What can hang from each mark
kili: gufu vute
mabit: gimut
sopazu: vute
piza: gimut vute
fuze: vute
kuzap: gufu
petek: gimut
gimut: fuze petek
vute: fuze kili piza
losos: gimut
gufu: fuze kili kuzap

Each row was made from one small tree. The marks that hang from a mark follow it in brackets, in alphabetical order. Every link used is in the known rows. Write each row's tree.
In the rows, 128 means zero.
Known rows
petek(gimut): [148  95 127 130 159 121 129 147 130 150 125 125 135 128 122 115 125 135
 113 145 110 115 131 146 154 111 117 140 140 122 133 137 112 122 124 144
 110 123 143 114 133 116 134 127 166 119 138 134 115 131 107 100 120 116
 143]
piza(gimut): [146  95 144  98 105 122 143 132 123 148 114 130 130 121 128 124 134 127
 118 149 122 143 121 139 150 115 113 132 137 129 124 131 109 116 125 122
 140 121 129 118 124 113 132 137 126 118 129 138 132 128 108  99 157 104
 132]
kili(vute(fuze piza)): [130 122 141 112 141  87 124 183 124 127 104 142 134 115 129 111 115 117
  92 143 116 132 127 144 149  90 120 192 131 117 147 128 131 143 144 119
 221 139 127 133 129  89 155 162 141 120 130 137 134 114 108 143 140 109
 134]
kili(gufu(kuzap)): [136 114 152 118 138 117 131 151 166 192 102 125 132 138 131 119  96 117
  96 122 112 105 118 128 157 109 111 102 135 125 139 140 108 130 178 124
 106 119 133 117 137 109 139 137 135 119 121 133 134 115 106 137 131 102
 144]
petek(gimut(fuze)): [155  82  81 120 168 122 131 140 137 148 144 119 135 130 125 107 136 137
 119 141 108 111 135 146 146 107 110 113 144 122 123 136 108 108 118 133
  98 126 141 116 131 113 136 148 168 116 143 136 117 133 113 105 124  93
 139]
piza(gimut vute): [133 104 140 102  82 118 145 121 120 131 134 123 124 126 132 144 140 133
 121 150 119 147 124 114 145 122 119 135 144 133 109 133 114 107 120 131
 150 115 135 118 131 125 131 144 123 106 138 135 141 126 110  64 129  99
 135]
vute(fuze kili piza(gimut)): [139 106 152  82 105  91 122 162 122 147 113 148 125 123 123 140  92 119
 114 152 128 171 133 117 148 110 116 209 141 139 126 124 133 134 174 132
 225 134 116 124 125  94 143 183 141 132 120 143 139 105  99 102 151 116
 120]
piza(gimut vute(fuze)): [126 110 141  81  83 109 140 134 120 129 140 124 123 126 129 150 124 128
 122 152 120 154 131 115 142 120 120 184 136 135 110 128 122 111 130 117
 179 124 134 121 133 117 138 165 132 110 140 136 146 116 106  72 126 107
 125]
kuzap(gufu): [137 136 145 127 149 124 129 133 166 152 109 125 129 127 126 106 127 129
 100 144 118 105  99 132 163 111 112 142 141 126 140 134 108 128 123 126
 140 136 139 131 132 129 130 120 134 109 129 135 127 120 133 127 132 112
 143]
vute(kili): [141 139 139 113 148 128 126 150 126 150 128 123 131 145 129 114 100 118
  96 145 118 142 136 136 159 125 121 182 135 130 136 134 117 130 151 124
 155 127 115 118 128 119 126 141 138 118 130 137 123 121  96 124 139 114
 135]
losos(gimut): [141 145 155 133 153 145 121 131 136 148 123 127 139 133 126 122 121 123
 119 156 121 147 118 137 170 115 114 159 141 124 128 132 112 115 126 128
 150 126 136 122 149 125 132 120 117 106 126 137 116 136 117 116 152 121
 146]
kili(vute(fuze)): [123 134 146  98 148 114 135 181 125 124 118 125 137 133 136 110 114 112
  89 145 117 118 132 159 150 104 121 215 121 116 144 129 128 139 138 108
 177 136 130 124 131  92 140 159 137 117 139 133 138 117 102 141 144 108
 131]
mabit(gimut(fuze(vute(kili)) petek)): [167 100 100  83 181 138 128 156 150 135 131 118 141 160 128  89  99 108
 100 153 102 176 141 121 203 116 123 168 140 138 122 125 113 117 146 143
 114 138 120 124 169  84 123 165 124 119 156 137 109 133 100 144 141 106
 145]
sopazu(vute(fuze piza(gimut))): [145  91 147 102 101  87 126 154 128 155 100 149 128  99 123 137 130 125
 116 149 128 159 122 108 138  96 106 175 130 133 135 126 146 101 146 129
 238 134 127 122 103 108 149 173 137 123 118 148 140 109 105 123 162 112
 111]
fuze(vute(kili(gufu(kuzap)))): [150 101 150 108 155 111 132 194 162 181  99 123 131 173 142 118  80 103
  86 130 105 111 128 114 168 107 129 165 127 139 136 140 107 152 208 131
 142 115 117 118 166  88 136 159 143 111 122 134 123 100  89 129 131 106
 165]
piza(vute(kili)): [130 138 130 112 124 123 131 140 124 135 151 120 129 148 128 128 114 123
 103 147 113 141 135 110 155 125 132 187 140 130 125 134 124 117 153 134
 167 118 119 118 137 131 126 152 131 110 141 133 132 119  97  90 110 111
 134]
fuze(vute(piza(gimut))): [162  73 142 115 108  91 143 161 117 138  93 143 131 117 133 126 132 125
 126 156 117 142 119 112 147  84 117 132 143 137 122 134 104 140 140 139
 199 120 130 130 153  90 145 149 134 119 125 136 121 120 110  89 140 102
 148]
kili(gufu(fuze(vute(piza(gimut))))): [143  65 152 132 111  79 142 201 126 168  62 133 128 149 137 145 111 114
 108 147 112 136 119 100 151  77 123 149 142 122 124 129 103 142 196 143
 217 111 125 125 158  84 163 125 135 113 131 136 133 107 113 102 148 106
 156]
gimut(fuze(vute) petek): [167  97 106  96 168 132 138 153 139 134 137 115 134 137 120 105 125 124
 111 146 102 143 142 133 183  93 112 118 146 137 112 137 103 117 114 134
 137 132 126 128 154 109 134 144 125 118 151 136 121 143 111 115 122  97
 159]
gufu(kili(vute(piza))): [136 105 144 134 139 100 136 187 114 119  79 133 139  96 131 108 139 116
  73 143 114 107  98 144 159  84 114 158 135  95 151 125 117 142 168 131
 205 128 136 134 144  95 145 134 136 111 132 130 132 106 125 137 144 113
 148]
fuze(vute(kili(gufu) piza(gimut))): [158  62 148  95 107  79 137 206 123 164  83 136 131 144 137 140  84 112
 104 145 117 165 144 102 148  90 126 166 143 132 126 130 117 147 214 150
 204 113 114 119 155  76 144 166 140 118 128 139 133  98  90 103 144 101
 146]
gimut(fuze(vute(kili(gufu(kuzap))))): [154  94 105  96 159 113 129 189 171 178 115 113 134 176 140 109  93 106
  92 128  99 113 128 116 159 102 119 143 135 143 124 141 106 145 205 117
 126 122 117 122 163  84 139 184 144 113 125 138 127 102  89 132 133  87
 162]
sopazu(vute(kili(gufu) piza)): [151 103 145 121 137  89 116 186 133 185  96 138 132 130 124 125  89 118
  83 135 119 155 142  96 144 103 117 163 138 124 156 130 148 109 211 149
 216 123 112 114 105 113 146 155 143 117 125 140 134  96  89 157 147 108
 118]
sopazu(vute(fuze piza(gimut(petek)))): [151  80 161  82 103  91 125 157 135 156 105 149 124  95 114 144 118 128
 110 150 123 182 129 110 175  94 103 164 145 140 126 126 145  85 140 158
 236 139 123 121 102 106 151 155 124 132 126 147 150 123 114 123 161 124
 110]
piza(gimut(fuze(vute(kili)) petek)): [172  67 115  68 131 121 144 170 136 134 133 118 130 157 127 121 112 114
 111 152 109 172 143 127 182 106 117 160 144 151 100 133 105 114 145 147
 157 133 113 124 152  83 130 166 123 120 140 143 133 131 104  91 151 101
 150]
piza(vute): [129 133 131 125 120 121 138 124 124 134 142 121 130 129 125 129 133 132
 114 148 113 131 131 118 147 118 120 137 140 127 124 134 116 112 123 123
 148 118 133 120 134 139 129 135 132 104 145 132 131 125 107  89 104 104
 142]
gufu(fuze kuzap): [121 131 148 143 145 121 134 139 164 170 102 125 127 152 135 118 127 117
 105 135 113  86  84 124 169 104 118 136 134 128 131 137 100 129 149 117
 147 126 134 124 144 122 147 103 138 119 109 136 128 128 128 126 133 119
 154]
gufu(fuze kili(vute(piza)) kuzap): [116 104 152 163 135  93 140 194 147 137  57 135 133 118 139 113 144 104
  67 133 112  72  53 126 175  76 116 164 131 101 145 131 105 142 193 133
 216 128 140 136 161  88 162 112 141 109 105 129 139 104 145 144 145 126
 166]
losos(gimut(fuze(vute) petek)): [165 106 123 110 177 144 126 154 143 136 133 116 141 150 120 115 124 119
 122 160 107 162 132 130 199  94 110 138 151 139 107 132 102 110 117 146
 147 127 132 133 180 109 137 135 106 108 144 136 123 144 118 112 144 113
 164]

Which tree is each row?
[155 113 138 120 154 101 122 177 121 142 108 136 134 139 130 114 100 118
 107 152 114 142 130 110 156  92 129 183 136 134 138 134 115 149 167 140
 214 126 113 128 156  98 138 159 143 118 120 132 113 111  92 114 122 108
 156]	fuze(vute(kili piza))
[144 129 141 119 138  94 118 150 134 160 109 147 131 107 119 120 121 126
 104 143 118 146 127 107 141  95 109 182 130 125 151 129 151 108 148 123
 234 138 125 121 105 124 151 165 145 123 121 143 134 107  99 148 142 113
 117]	sopazu(vute(fuze piza))
[167  68  82 111 184 121 130 184 132 140 142 118 139 161 134 106 113 125
 110 150 102 121 143 133 156 101 128 180 139 138 118 135 109 132 149 139
 131 125 126 118 162  92 130 171 173 116 142 136 110 121  93  97 124  98
 160]	petek(gimut(fuze(vute(kili))))
[171  60  81 121 173  93 121 191 132 142 128 131 135 144 128 110 113 130
 120 149 108 135 136 116 152  84 126 159 146 138 124 132 118 137 162 154
 170 128 125 126 160  85 141 180 177 118 129 136 112 114  96 100 112  97
 160]	petek(gimut(fuze(vute(kili piza))))
[131 124 152 155 162 120 139 191 147 133  61 115 127 136 141 112 138 111
  76 152 115  59  61 117 180  84 122 204 132 112 131 132  87 152 173 124
 199 127 145 147 182 117 141  97 145  95 135 124 129  98 146 118 136 129
 183]	kuzap(gufu(fuze(vute) kili))
[165  57 158 100 109  98 141 163 130 141  99 140 126 117 122 135 118 126
 124 156 113 167 125 121 181  80 112 123 148 142 115 133 102 120 134 171
 194 125 124 131 155  90 143 133 123 126 133 139 133 136 121  92 139 115
 151]	fuze(vute(piza(gimut(petek))))
[170  90  98 102 174 115 128 143 151 141 109 131 137 123 119  92 118 125
 114 154 102 173 126 113 198  90 111 105 143 130 126 127 110 117 127 150
 135 141 130 130 167  85 142 158 124 126 150 139 109 139 117 148 123 100
 144]	mabit(gimut(fuze(vute(piza)) petek))
[126 118 147 138 138  89 117 189 130 175  83 129 130 153 128 133  79 115
  81 135 117 145 127  99 160  98 127 178 143 115 140 129 121 135 226 146
 215 121 114 122 133 110 158 122 145 121 128 134 133 101 107 135 132 117
 138]	vute(kili(gufu(fuze)) piza)
[138 115 148 150 155  94 125 192 163 146  78 133 128 162 135 116 111 114
  92 155 118 110  82  92 174  82 133 214 136 135 135 133 105 157 184 152
 241 133 123 147 171 100 148 125 148 112 110 130 123  97 130 121 129 127
 167]	kuzap(gufu(fuze(vute(kili piza))))
[147  81 106  66  94 122 142 136 134 127 161 114 122 146 119 140 123 128
 116 150 116 189 138 105 182 123 116 143 156 150  95 130 118  85 140 155
 152 126 117 122 133 112 130 165 113 112 146 140 151 133 108  72 130  99
 123]	piza(gimut(fuze petek) vute(kili))
[157 113  98  92 168 144 128 112 153 143 134 123 138 123 117  91 114 124
 107 147 110 167 130 136 199 122 104 104 142 126 127 126 117  93 116 137
  79 142 132 120 136 107 129 144 114 128 163 139 113 150 117 151 138 106
 124]	mabit(gimut(fuze petek))
[120 140 151 157 149 127 133 165 152 140  70 116 126 126 132 116 140 116
  73 150 120  72  59 122 178  99 112 187 136 104 135 127  96 132 173 123
 181 133 146 139 154 132 142  91 139 105 131 126 132 100 153 126 141 130
 157]	kuzap(gufu(fuze kili))
[171  57  81 130 172  97 126 172 131 141 121 132 138 126 127 109 133 140
 127 146 103 117 126 122 144  74 117 113 148 128 123 134 108 131 132 145
 153 127 140 127 160  92 149 167 175 117 134 132 111 124 108  99 105  93
 159]	petek(gimut(fuze(vute(piza))))
[168  90 105  95 162 105 123 172 135 139 133 127 131 139 118 112 101 121
 106 148 105 168 141 114 186  84 117 145 150 144 118 133 114 124 158 158
 195 134 110 133 154  93 140 165 134 126 134 140 122 127 110 118 118 105
 154]	gimut(fuze(vute(kili piza)) petek)
[170 102  99  91 177 138 134 138 150 137 125 118 139 140 128  89 121 113
 111 152 101 164 132 129 197 106 112 122 136 132 118 127 107 114 113 136
  99 138 132 125 166  92 130 150 118 118 164 135 112 144 110 143 132 102
 150]	mabit(gimut(fuze(vute) petek))
[158  50 115  83 109  95 146 169 134 124 111 132 132 116 117 119 141 125
 103 143 113 169 123 142 173  85 106 101 151 130 115 125 116 104 128 155
 178 136 127 134 131  74 152 151 117 121 133 143 146 140 126 121 159  96
 130]	kili(vute(piza(gimut(fuze petek))))
[155 122 126 106 160 148 119 128 145 143 144 119 140 133 110 121 119 125
 119 154 116 174 129 139 198 104  99 122 154 132 109 129 114  91 116 146
 130 135 133 129 149 125 133 122 103 111 145 139 126 149 129 120 146 117
 141]	losos(gimut(fuze petek))
[167 101 106  84 169 132 132 170 140 138 144 115 131 159 124 107 104 115
 103 147 106 156 147 128 185 103 121 162 143 141 115 134 109 122 143 147
 152 134 115 130 156  99 129 158 130 119 148 139 123 132  98 119 129 101
 156]	gimut(fuze(vute(kili)) petek)
[131 129 153  87 145 110 118 178 167 187 112 126 126 155 132 128  62 106
  87 125 115 125 137 121 163 117 119 196 134 132 139 133 127 141 215 120
 151 130 120 118 138  96 142 173 147 123 117 138 139  94  87 142 134 116
 135]	vute(fuze kili(gufu(kuzap)))
[135 118 148 148 156 121 142 165 162 161  92 120 133 170 145 116 130 108
 103 141 108  79  83 117 172  94 124 160 129 133 127 143  94 144 151 114
 162 121 130 129 172 104 146 111 139 114 114 133 116 124 116 119 130 114
 176]	gufu(fuze(vute) kuzap)
[123 122 153 128 143 116 129 177 169 190  91 122 128 180 138 130  83 102
  79 124 112 108 106 112 173 115 126 171 135 123 136 135 112 137 220 128
 153 119 119 117 139 106 148 121 139 113 114 134 135 104 107 137 140 120
 151]	vute(kili(gufu(fuze kuzap)))
[114 123 156 154 153 119 144 205 146 120  58 117 132 132 140 106 150 107
  53 146 115  64  56 143 178  94 119 209 131  97 145 126  99 141 170 127
 195 136 144 144 158 105 143  90 137  96 134 125 142 104 156 145 158 128
 160]	kuzap(gufu(fuze kili(vute)))
[129 127 134 111 118 113 131 166 123 158 131 115 129 155 130 138  86 119
  89 136 114 149 154 103 151 123 127 175 140 123 131 131 126 124 195 137
 158 112 119 111 135 122 131 151 135 103 147 132 141 101  89 101 109 101
 136]	piza(vute(kili(gufu)))
[162  66 102 106 108  98 138 137 135 154 115 140 129 105 120 123 156 135
 124 148 119 156 115 100 133  92  97 103 144 139 127 127 135  84 133 127
 194 132 126 122  98 112 145 171 135 117 126 145 133 123 114 126 161  87
 112]	sopazu(vute(piza(gimut(fuze))))
[168  77 103  79 131 120 148 169 129 135 131 119 132 159 141 115 120 111
 114 157 108 147 132 121 146 107 121 169 135 150 109 135 106 130 151 117
 159 124 116 122 149  85 127 183 141 116 138 140 124 117  92  90 157  90
 147]	piza(gimut(fuze(vute(kili))))
[124 124 152 118 140  95 127 205 144 118  67 138 131  93 129 108 125 113
  66 148 121  93  75 130 169  78 112 217 133 105 149 122 123 154 182 126
 234 145 144 147 152  91 153 152 146 108 126 129 149  84 144 145 140 125
 152]	kuzap(gufu(kili(vute(fuze piza))))
[159  77 145 102 112  91 138 178 116 142 101 141 132 138 135 128 109 117
 118 157 117 164 125 107 154  93 125 179 142 144 123 132 111 141 166 146
 216 121 115 124 155  82 138 166 138 121 117 137 126 113  98  94 148 110
 146]	fuze(vute(kili piza(gimut)))
[121 116 154 139 140 111 136 161 172 191  86 120 128 159 136 125 108 110
  87 123 110  88 103 118 169 106 116 128 134 119 136 135 102 131 194 120
 138 121 135 120 140 113 153 109 140 116 115 132 134 112 117 139 132 113
 153]	kili(gufu(fuze kuzap))
[142 131 142 106 140  91 110 171 129 159 118 145 130 121 122 123  98 119
  98 148 121 154 132 101 147 105 119 226 133 132 151 128 157 112 174 130
 252 140 112 121 104 116 143 178 148 127 120 143 134 102  87 145 146 120
 116]	sopazu(vute(fuze kili piza))
[132  88 148  89  99  83 139 188 122 128  96 147 130 115 133 132 124 118
 102 148 123 147 118 142 143  92 117 188 134 121 131 124 128 135 145 125
 222 136 130 128 129  75 155 170 138 121 126 139 147 117 110 119 161 106
 127]	kili(vute(fuze piza(gimut)))
[163  65 114  83 108 105 137 131 139 144 121 138 125 104 110 128 130 137
 125 149 117 176 129 122 175  91  96  78 157 137 108 127 112  96 126 151
 163 135 126 129 123 105 149 151 119 131 133 142 140 143 125 109 139  97
 124]	vute(piza(gimut(fuze petek)))
[141  81  98  81  88 109 143 160 127 151 140 111 125 154 131 146 108 123
 104 140 112 167 148 102 141 124 118 141 149 136 106 128 121 104 187 131
 142 111 120 114 132 104 139 184 131 103 150 141 149 106  95  80 134  80
 124]	piza(gimut(fuze) vute(kili(gufu)))
[167  87 113  82 164 119 131 197 142 158 127 109 132 169 123 115  77 112
  89 138  98 157 164 119 181 100 119 146 145 136 118 133 114 124 188 148
 146 126 111 123 156  89 136 161 127 117 157 137 132 117  97 126 131  97
 157]	gimut(fuze(vute(kili(gufu))) petek)
[117 107 156 163 140  97 140 208 151 123  46 128 132 111 134 110 152 111
  57 148 119  74  51 124 179  77 118 193 139  96 149 124 106 147 186 144
 237 136 147 147 158  97 159  98 140 101 120 124 141  93 163 147 147 127
 161]	kuzap(gufu(fuze kili(vute(piza))))
[134 127 146 141 166 122 133 191 164 146  92 120 127 184 142 113 115 108
  83 152 115  96  87 111 177 103 136 232 134 135 132 136  99 153 171 136
 202 132 124 140 173 105 135 116 145 104 128 129 124 101 124 119 140 124
 169]	kuzap(gufu(fuze(vute(kili))))
[162 100  96  98 164 116 132 191 132 160 123 113 136 164 136 110  90 110
  91 138 106 133 156 116 150 103 123 167 138 134 127 134 111 142 192 118
 146 120 112 118 157  95 137 177 141 109 150 137 122 106  82 124 131  84
 151]	gimut(fuze(vute(kili(gufu))))
[144  85 160  79 103  92 130 149 129 145 110 146 123 103 113 143 104 128
 119 151 123 182 130 128 180  89 104 153 148 134 117 123 129 111 141 156
 205 139 128 127 125 100 149 151 125 137 134 143 146 129 122 102 139 123
 125]	vute(fuze piza(gimut(petek)))
[141 107 149 116 133  87 118 170 165 195  94 138 127 136 130 125  73 113
  93 124 115 133 120 105 160 101 117 131 145 132 147 134 120 139 221 147
 165 120 115 122 139  99 149 156 143 124 103 139 133  96 102 144 127 111
 140]	vute(kili(gufu(kuzap)) piza)
